In the rows, 128 means zero.
Known rows, with every step that occurs:
u-d: [118 109 123 159 150 130 157 145 136 125  96 123 118 162 176 136 162]
x-g-w: [136 132 162 128  80 109 112 134 154 137 177 134 124 106  97 168 157]
d-g-x-u: [124 100  86 150 117 109 100 157  93 127  99  86 132 159  98  96  93]
g-q: [127 101 168  91 124 123 134 141 139 132 155 114 125 148 103  92  67]
w-g-x-l: [143 151 117 111 145  98  72 129 109 148 174 138 148 156  70 138  71]
g-w: [120 136 156 116 106 126 118 137 146 133 175 165 133 104 100 132 145]
w-l-x-g-d-u: [180 132  70 128 126  97 101  94 110  74  97 109 131 131  71 147 104]
u-d-g-w: [104 117 141 152 116 125 157 178 163 144 149 176 115 149 138 141 194]
l-x-u-d: [138 105  98 181 112 103 134 112  96 104  47  61 127 152 191 131  84]
d-u: [135 105 101 136 156 142 125 150 132 111  95 158 116 158 130 118 137]
d-g-q: [119  96 153 105 117 120 151 170 148 145 154 129 117 164 103  94  88]
d-g: [119 123 113 142 120 124 147 159 140 143 129 144 118 147 128 130 152]
l-x-u-d-g: [128 103  84 190 106 102 154 144 110 121  56  86 118 168 184 132 112]
l-x: [146 148 105 144 101 102 121  89 101 119 112 111 129 106 108 124  82]
u-d-g-q: [110  82 150 129 134 121 175 183 156 143 127 124 108 191 143 101 116]
g-x-l: [133 166 104 114 128  98  83 125 112 155 152 130 135 142 100 137 108]
w-l-x-u-d: [139 129  76 161 107 109 107  92  84  95  57  74 141 133 162 145  63]
u-d-g-x-l: [118 149  88 149 136  98 119 163 127 165 129 141 119 182 136 147 153]
x-g-q: [143  96 173 105  99 104 128 138 147 135 156  83 116 148 102 129  80]

Rows:
[113 134 100 131  96 131 103 145 129 118 131 147 142 127 121 160 123]
x-u-d-g-w-l
[140 153  84 134  58 102  80  98  90 109 121 112 149  95  90 144  46]
d-g-w-l-x-u
[159 103 146 115 166 112 130 126 128  91 155 115 150 151  81 111 101]
w-g-d
[160 138 134  96  71  89  94  88 114 120 154  82 131 112  55 142  21]
w-l-x-g-q
[152  96 101 127 176 127 138 145 134  85  96 137 124 165 117 101 148]
g-d-u
[121  87  98 168 146 115 118 149  98 114  68  72 128 175 149 107 114]
g-x-u-d
[114  88 100 179 125 121 159 171 131 128  67  96 117 184 198 134 147]
x-u-d-g
[148 157  96 121  63 106  65  75  82  99 119 100 157  80  91 142  30]
g-w-l-x-u
[143 185 103 107  77 110  78  72 101 112 163 155 149  63  46 148  70]
g-w-l-x
[134 137  97 152  90 109  99  99  97  99  91 101 144 117 139 149  74]
g-w-l-x-u-d
[118 121  95 139 136 113 115 164 112 145 140 141 121 152  55  98 140]
d-g-x
[165  93 108 138 152 112 136 142 142  88  99 108 116 166 116 133 160]
x-g-d-u
[139 164 131 101  76 119  75 106 137 123 186 149 143  82  60 187 124]
x-g-w-l
[128  81 126 150 103  97 156 152 120 125  88  76 116 182 154  96  49]
l-x-u-d-g-q
[151 149 144 141  58  89 106 102 131 130 165 120 126  90  82 165 122]
l-x-g-w
[117 164 113 101  94 134  95 134 138 132 185 190 142  96  61 155 133]
d-g-w-l
[178 133 117 142 103  73 131  88 117  95 119  62 129 119  96 143 116]
l-x-g-d
